Each row comes from the steps of one path. Every step used is in the known rows, and no mark comes twice. Write the path behind each row, first mark first.
Known rows:
nagef > kiza: [ 3.51, -2.61, -0.14, -0.75,  0.82,  2.87,  0.97, -1.09,  2.62, -1.53,
 -2.35, -0.26,  1.26, -0.97, -4.53, -1.20, -0.88, -0.28, -2.15, -0.62,
 -0.47,  0.46,  1.83, -1.66,  2.99]
nugup > nagef: [ 2.70, -4.57, -0.94, -0.30,  0.97,  2.32,  1.68, -0.46,  2.68, -1.99,
 -0.86, -1.37,  1.01,  0.01, -4.81, -1.46, -0.56, -1.19, -4.44,  1.17,
  0.53,  1.52,  1.99, -2.23,  3.60]
bofel > kiza: [ 2.95, -3.56,  0.53, -0.45,  0.69,  3.46,  1.39, -1.09,  3.00, -1.39,
 -2.13,  0.20,  1.14, -1.15, -4.11, -1.90,  0.83,  0.36, -0.94, -0.71,
 -0.09,  0.64,  2.08, -2.11,  4.23]
bofel > kiza > nagef: [ 3.25, -4.22,  0.32, -0.16,  0.47,  3.30,  1.01, -0.90,  2.98, -2.79,
 -2.55, -0.19,  2.44,  0.21, -4.84, -1.47,  0.13, -0.97, -1.56, -1.38,
 -0.08,  0.85,  2.62, -1.14,  3.34]
busuf > nedif > vuzib > gipe > bofel > kiza > nagef: [ 2.69, -1.73,  0.94,  0.91,  1.27,  3.32, -0.06, -0.19,  2.15, -2.28,
 -4.98, -0.88,  6.28, -1.76, -4.92, -2.79,  2.92, -1.81, -0.88, -0.80,
  1.10,  0.23,  2.97,  0.78,  6.29]
nedif > vuzib > gipe > bofel: [ 1.45, -1.95, -0.34,  0.25,  1.20,  2.24,  1.52, -1.15,  2.14, -0.55,
 -2.48, -1.69,  3.24, -2.86, -3.37, -2.55,  2.29, -0.72, -2.82,  0.98,
  0.75,  0.42,  1.50,  0.02,  4.62]
vuzib > kiza > bofel > gipe: [ 3.32, -3.99,  0.66, -0.37,  1.08,  3.21,  1.64, -1.57,  1.63, -1.33,
 -0.56, -2.25,  2.79, -1.82, -4.56, -2.50,  1.04,  1.50, -0.54,  0.54,
 -0.32,  1.09,  1.10, -0.66,  4.34]
gete > nugup > nagef > kiza: [ 3.67, -4.44, -0.38, -1.73,  0.41,  2.09,  1.90, -2.05,  2.24, -2.22,
 -2.55, -1.47,  0.97, -1.41, -4.76, -2.38, -1.63, -3.09, -3.89,  0.27,
  0.38,  2.44,  3.16, -1.59,  5.42]
vuzib > gipe > gete > nugup: [ 2.50, -3.69,  0.38, -2.68, -0.77,  2.24,  2.88, -1.08,  1.97, -0.01,
 -0.88, -2.22,  0.76, -2.25, -1.96, -5.08,  1.19, -2.44, -1.14,  0.94,
 -1.25,  3.27,  2.23, -0.29,  4.03]
gete > nugup > nagef: [ 2.59, -4.78, -0.77, -1.15,  0.07,  1.63,  2.58, -1.46,  2.61, -1.90,
 -1.25, -1.62, -0.02, -1.24, -4.17, -2.79, -0.28, -3.21, -4.00,  1.66,
  0.96,  2.75,  3.09, -1.64,  5.29]
vuzib > gipe: [ 3.25, -2.79,  0.31, -1.52,  1.54,  3.39,  1.62, -0.86,  2.40, -0.48,
 -1.58, -1.45,  1.83, -1.98, -3.03, -2.89,  1.28, -0.40, -1.31,  1.37,
  0.27,  1.62,  2.23, -1.68,  2.75]
vuzib > kiza > gete: [ 2.03, -3.57,  1.16, -0.52, -0.54,  2.74,  1.12, -0.85,  3.45, -1.95,
 -0.02, -1.68,  2.24, -1.67, -3.97, -2.49, -0.12,  1.18, -0.88,  1.20,
 -2.45,  2.43,  1.18, -0.58,  2.54]
kiza > bofel > gipe > gete: [ 2.40, -4.55, -0.03, -0.75, -0.92,  1.33,  1.53,  0.03,  1.15, -0.09,
  1.04, -1.63,  2.08,  0.07, -3.96, -2.54,  1.52,  0.12, -2.34, -0.25,
 -1.67,  0.17,  0.74, -0.19,  4.06]
kiza > vuzib: [ 1.31, -2.33, -0.47,  0.00,  0.35,  0.59,  1.23, -0.38,  3.24, -1.08,
 -1.73, -0.57,  0.83, -0.87, -3.95, -0.91,  2.42, -0.04, -2.41,  1.26,
  0.05,  0.34,  1.64, -0.46,  3.32]
bofel > kiza > vuzib > gipe > gete > nugup: [ 1.95, -3.65,  1.45, -2.66, -0.64,  1.61,  2.30, -1.52,  2.29,  0.07,
 -2.43, -1.87,  2.11, -2.55, -2.11, -4.75,  3.54, -1.32,  0.36,  0.04,
 -1.27,  2.65,  2.14,  0.34,  5.77]
vuzib > gipe > bofel > kiza: [ 3.51, -3.15,  0.50,  0.21,  1.23,  3.98,  1.23, -2.62,  1.52, -0.22,
 -2.25, -1.72,  2.67, -2.71, -3.44, -2.56,  1.52,  0.77, -0.79, -0.56,
 -0.20,  0.81,  1.41, -0.76,  4.82]
vuzib > kiza > nagef: [ 3.12, -3.79, -0.08,  0.11,  0.82,  3.71,  1.43, -1.07,  3.28, -3.46,
 -1.98, -1.83,  2.25, -0.42, -4.57, -1.95, -0.94, -0.34, -1.32, -0.02,
 -0.58,  2.34,  1.81, -0.44,  1.91]
vuzib > gipe > bofel: [ 3.03, -2.59, -0.57,  0.36,  1.07,  2.88,  1.42, -1.98,  1.58, -0.02,
 -1.21, -2.32,  1.85, -2.40, -3.23, -2.31,  1.18,  0.03, -2.35,  0.87,
 -0.06,  1.00,  1.19, -0.32,  3.55]
busuf > gipe > gete > nugup > nagef > kiza > vuzib: [ 3.02, -5.15,  0.29, -3.94, -0.27,  0.41,  1.38, -2.13,  1.11, -1.60,
 -1.66, -3.08,  2.40, -0.11, -4.84, -3.75,  0.68, -3.72, -3.40, -0.20,
 -0.84,  2.05,  2.12,  1.30,  5.38]
gete > nugup > nagef > kiza > bofel: [ 3.07, -4.45, -0.94, -1.30, -0.07,  1.60,  1.90, -2.79,  1.29, -2.12,
 -1.99, -1.85,  1.22, -1.25, -5.43, -1.68, -0.84, -2.80, -4.20,  0.78,
 -0.19,  1.50,  2.46, -0.98,  5.92]
nedif > vuzib: [ 0.92, -2.33, -0.35, -0.37,  0.67,  1.73,  1.66,  0.25,  3.57, -1.70,
 -2.38,  0.19,  1.64, -1.29, -4.01, -1.90,  1.63, -1.14, -2.79,  0.88,
  0.79,  0.31,  2.17, -1.35,  4.04]
busuf > nedif > vuzib > gipe > bofel > kiza > nagef > nugup: [ 1.92, -2.17,  2.27,  0.11,  1.32,  2.41, -0.12, -1.07,  2.58, -1.89,
 -5.99, -1.96,  6.36, -1.92, -4.54, -2.66,  3.57, -4.20, -1.22, -0.29,
  1.43,  0.00,  3.80,  1.00,  6.71]
kiza > vuzib > gipe > gete > nugup: [ 1.48, -2.98,  0.49, -2.46, -0.88,  0.55,  2.49, -0.95,  2.27,  0.17,
 -1.46, -2.51,  1.23, -2.21, -1.98, -4.46,  3.17, -2.09, -1.09,  1.47,
 -1.16,  2.86,  2.00,  0.74,  4.42]

Write each row's path:
[ 4.23, -6.15,  0.65, -2.60, -0.50,  1.68,  2.11, -0.84,  1.44, -1.16,
 -0.85, -2.29,  2.64, -0.64, -4.11, -4.14, -1.45, -3.02, -3.42, -1.32,
 -0.61,  2.72,  2.65, -0.90,  5.96] => bofel > gipe > gete > nugup > nagef > kiza
[ 1.87, -5.34,  0.33, -1.57, -1.54,  0.57,  1.83, -1.02,  2.82, -1.78,
  0.29, -1.77,  1.35, -1.11, -4.21, -2.73, -0.21, -3.07, -4.17,  2.18,
 -0.97,  3.07,  3.21, -0.87,  5.09] => kiza > gete > nugup > nagef
[ 2.34, -0.97,  1.08,  0.70,  1.50,  3.37,  0.34, -0.32,  2.11, -0.87,
 -4.57, -0.54,  4.98, -3.20, -4.27, -3.29,  3.68, -0.57, -0.21, -0.11,
  1.08, -0.02,  2.32, -0.13,  7.10] => busuf > nedif > vuzib > gipe > bofel > kiza
[ 3.20, -5.48,  0.70, -2.39, -0.55, -0.06,  1.65, -0.76,  1.69, -1.03,
 -1.37, -2.52,  3.12, -0.63, -4.13, -3.43,  0.50, -2.71, -3.46, -0.80,
 -0.48,  2.28,  2.43,  0.23,  6.36] => bofel > gipe > gete > nugup > nagef > kiza > vuzib
[ 3.98, -5.09,  0.39, -3.22,  0.07,  2.70,  2.38, -1.62,  1.37, -0.97,
 -1.78, -3.09,  2.56, -1.50, -3.38, -4.66, -1.20, -3.20, -2.96, -0.01,
 -1.18,  3.58,  2.34, -0.86,  4.78] => vuzib > gipe > gete > nugup > nagef > kiza
[ 2.64, -3.78, -0.33, -1.47,  0.29,  0.42,  1.57, -1.95,  2.56, -2.05,
 -3.03, -1.66,  1.48, -1.33, -4.79, -1.78,  0.29, -2.78, -3.86,  0.83,
  0.57,  2.00,  2.92, -0.50,  5.71] => gete > nugup > nagef > kiza > vuzib
[ 2.07, -4.17,  0.57, -0.71,  0.36,  1.51,  1.04, -1.16,  3.46, -2.23,
 -2.55, -1.83,  1.61,  0.41, -4.19, -0.96,  0.42, -4.05, -3.31,  0.57,
  0.33,  0.81,  3.29, -0.36,  2.48] => kiza > nagef > nugup
[ 1.81, -2.18,  0.54, -1.68,  1.79,  2.75,  1.75, -0.07,  3.00, -0.86,
 -2.80, -0.88,  3.15, -2.39, -3.20, -3.26,  2.49, -1.11, -1.77,  1.50,
  1.03,  1.09,  2.50, -1.45,  3.90] => nedif > vuzib > gipe
[ 3.10, -4.81,  0.61, -1.28, -0.29,  1.73,  0.29, -0.64,  2.63, -2.19,
 -0.52, -1.41,  3.41,  0.03, -5.43, -1.06, -1.86, -0.98, -4.36,  0.29,
 -1.81,  1.45,  2.14, -1.40,  3.47] => nugup > nagef > kiza > gete
[ 3.41, -4.43,  0.45, -2.12, -1.49,  1.10,  1.86, -1.64,  0.69, -0.30,
 -0.65, -1.76,  1.96, -1.27, -3.98, -3.48,  0.30, -1.88, -1.79, -1.10,
 -1.76,  1.18,  1.91,  0.35,  5.86] => nagef > kiza > bofel > gipe > gete > nugup
[ 3.71, -5.92,  0.03, -1.31, -0.09,  1.81,  1.07, -0.64,  0.54, -1.13,
  0.14, -2.48,  3.88,  0.83, -5.45, -2.14, -1.02, -0.69, -4.15, -1.21,
 -1.62,  0.59,  0.91, -0.80,  4.80] => nugup > nagef > kiza > bofel > gipe > gete
[ 2.65, -3.32, -0.39,  1.50,  0.17,  2.88,  1.12, -2.20,  2.24, -1.01,
 -1.85, -0.59,  1.15, -1.63, -4.38, -1.21,  0.72,  0.76, -1.90, -1.22,
 -0.47,  0.06,  0.97, -0.64,  4.99] => gipe > bofel > kiza
[ 3.18, -4.20, -0.98, -0.39,  0.76,  2.22,  0.94, -1.82,  1.32, -2.17,
 -1.64, -1.60,  2.21,  0.01, -6.04, -0.39, -1.10, -0.83, -4.51,  0.39,
 -0.56,  0.30,  1.36, -1.52,  4.14] => nugup > nagef > kiza > bofel
[ 3.55, -3.65,  0.54, -2.79,  1.33,  1.50,  1.71, -2.41,  1.96, -1.24,
 -3.42, -2.76,  3.05, -2.54, -3.93, -3.15,  1.12, -2.73, -2.81,  1.37,
  0.81,  2.78,  3.31, -0.57,  5.56] => gete > nugup > nagef > kiza > vuzib > gipe
[ 2.51, -6.44, -0.29, -1.78, -1.26,  0.58,  2.58, -0.98,  0.77, -0.79,
  0.85, -2.92,  1.74, -0.35, -4.26, -3.76,  0.67, -2.75, -3.95,  0.62,
 -0.74,  2.11,  1.97, -0.30,  6.45] => kiza > bofel > gipe > gete > nugup > nagef
[ 2.30, -5.42,  1.07, -2.69, -0.14,  1.59,  2.45, -1.50,  2.03, -0.68,
 -2.14, -2.87,  2.89, -1.66, -2.97, -4.64,  2.50, -2.16, -1.66,  0.47,
 -0.80,  3.38,  2.37, -0.21,  6.45] => bofel > kiza > vuzib > gipe > gete > nugup > nagef
[ 2.14, -5.71,  0.50,  0.23, -1.90,  1.04,  1.48, -2.74,  1.99, -1.60,
 -0.44, -2.02,  2.08, -1.92, -4.66, -2.38,  0.03, -1.79, -3.66,  0.21,
 -1.43,  2.17,  2.36,  0.13,  7.16] => gipe > bofel > kiza > gete > nugup > nagef
[ 2.93, -5.58,  1.33, -1.17, -0.80,  2.06,  1.57, -3.13,  1.44, -0.84,
 -0.76, -3.17,  3.72, -3.06, -3.66, -3.75,  0.80, -1.78, -2.55,  0.76,
 -1.13,  2.95,  2.75,  0.04,  6.98] => vuzib > gipe > bofel > kiza > gete > nugup > nagef
[ 2.47, -1.88, -0.09, -0.49,  0.68,  1.14,  0.61, -0.96,  2.96, -1.36,
 -2.94, -0.43,  1.73, -0.92, -4.55, -0.58,  1.08, -0.01, -2.21, -0.08,
 -0.37,  0.16,  1.71, -0.42,  3.33] => nagef > kiza > vuzib
[ 3.19, -3.45, -0.33, -0.77,  0.79,  0.89,  1.53, -3.53,  1.17, -0.88,
 -3.20, -3.53,  3.05, -3.01, -4.15, -2.46,  0.98, -2.38, -3.77,  0.93,
  0.51,  2.13,  2.28,  0.80,  6.34] => gete > nugup > nagef > kiza > vuzib > gipe > bofel
[ 1.18, -4.22,  0.87, -1.75, -1.03,  1.48,  2.92, -0.97,  1.90, -1.38,
 -1.15, -2.37,  2.98, -2.63, -3.52, -5.06,  2.16, -1.30, -0.78,  0.31,
 -1.02,  2.18,  1.40,  0.85,  6.71] => nedif > vuzib > kiza > bofel > gipe > gete > nugup
[ 2.74, -4.70,  0.56, -0.70, -0.31,  2.78,  1.83, -0.76,  1.44, -0.94,
  0.56, -2.76,  2.70, -0.89, -4.03, -3.40,  0.72,  1.36, -0.62, -0.32,
 -2.24,  1.60,  0.03,  0.09,  3.88] => vuzib > kiza > bofel > gipe > gete
[ 2.75, -2.73,  1.43, -1.46,  1.64,  2.77,  1.17, -1.32,  2.74, -0.44,
 -3.00, -1.15,  3.21, -2.32, -3.27, -2.62,  3.65,  0.67,  0.26,  0.47,
  0.26,  1.01,  2.17, -1.01,  4.47] => bofel > kiza > vuzib > gipe
[ 1.80, -0.35,  0.05,  0.89,  1.29,  2.27,  0.47,  0.24,  2.05, -0.72,
 -3.62, -1.12,  4.16, -2.80, -4.13, -2.97,  3.29, -1.24, -1.82,  1.33,
  1.21,  0.25,  2.21,  0.30,  5.78] => busuf > nedif > vuzib > gipe > bofel
[ 2.77, -3.80,  1.75, -1.03, -1.29,  2.09,  1.46, -3.17,  1.73, -0.09,
 -1.18, -2.19,  2.89, -3.85, -2.79, -3.86,  1.87, -1.00, -0.65,  0.41,
 -1.68,  2.31,  2.62,  0.65,  6.31] => vuzib > gipe > bofel > kiza > gete > nugup
[ 4.38, -5.22,  0.16, -1.07,  1.31,  2.22,  0.78, -1.47,  0.79, -1.53,
 -0.95, -1.91,  3.82, -0.11, -6.01, -1.20, -0.60, -0.63, -3.94, -0.31,
  0.34,  0.20,  2.03, -1.49,  5.21] => nugup > nagef > kiza > bofel > gipe
[ 2.95, -4.23,  0.37, -2.21,  0.89,  1.67,  1.03, -0.52,  1.76, -0.85,
 -1.88, -2.97,  4.12, -0.25, -4.01, -2.77,  0.49, -0.88, -3.30,  0.01,
 -1.54,  1.98,  1.06, -0.32,  3.45] => nugup > nagef > kiza > vuzib > gipe > gete
[ 2.51, -5.15, -0.89, -1.59, -1.52,  1.09,  2.15, -2.02,  0.92, -1.70,
 -0.91, -2.42,  1.14, -0.29, -4.93, -2.53, -1.21, -2.81, -4.33,  0.05,
 -2.21,  1.97,  1.36, -0.15,  5.44] => gipe > gete > nugup > nagef > kiza > bofel
[ 1.52, -2.61, -0.27,  1.78,  0.02,  1.21,  0.76, -2.05,  2.50, -0.84,
 -2.37, -0.89,  1.66, -1.67, -4.37, -0.48,  2.71,  1.10, -1.85, -0.61,
 -0.37, -0.43,  0.86,  0.50,  5.34] => gipe > bofel > kiza > vuzib
[ 1.62, -1.49,  2.22,  0.32, -0.13,  2.27, -0.34,  0.10,  2.33, -0.73,
 -3.03, -0.67,  6.29, -3.04, -4.30, -3.23,  3.74, -0.35, -0.40,  0.38,
 -0.78,  0.37,  2.47,  0.63,  6.84] => busuf > nedif > vuzib > gipe > bofel > kiza > gete
[ 3.53, -5.74, -0.30, -3.78, -0.65,  1.61,  1.61, -2.99, -0.21, -1.62,
 -0.63, -3.26,  2.03,  0.04, -5.51, -3.63, -0.56, -3.79, -3.76, -0.19,
 -1.67,  1.58,  1.70,  0.87,  5.53] => busuf > gipe > gete > nugup > nagef > kiza > bofel
[ 1.24, -3.00,  1.76, -0.25, -0.15,  2.16,  0.67, -1.37,  2.44, -0.62,
 -1.91, -1.35,  5.38, -3.06, -3.51, -2.83,  2.72,  0.22, -1.33,  0.04,
 -1.23,  0.49,  1.74,  0.34,  5.70] => nedif > vuzib > gipe > bofel > kiza > gete
[ 0.71, -4.90,  1.11, -1.56, -0.73,  1.36,  2.27, -1.03,  3.70, -3.12,
 -1.45, -2.32,  3.32, -2.57, -4.33, -3.95,  0.34, -2.35, -2.88,  2.07,
 -0.78,  3.71,  2.69, -0.34,  6.05] => nedif > vuzib > kiza > gete > nugup > nagef
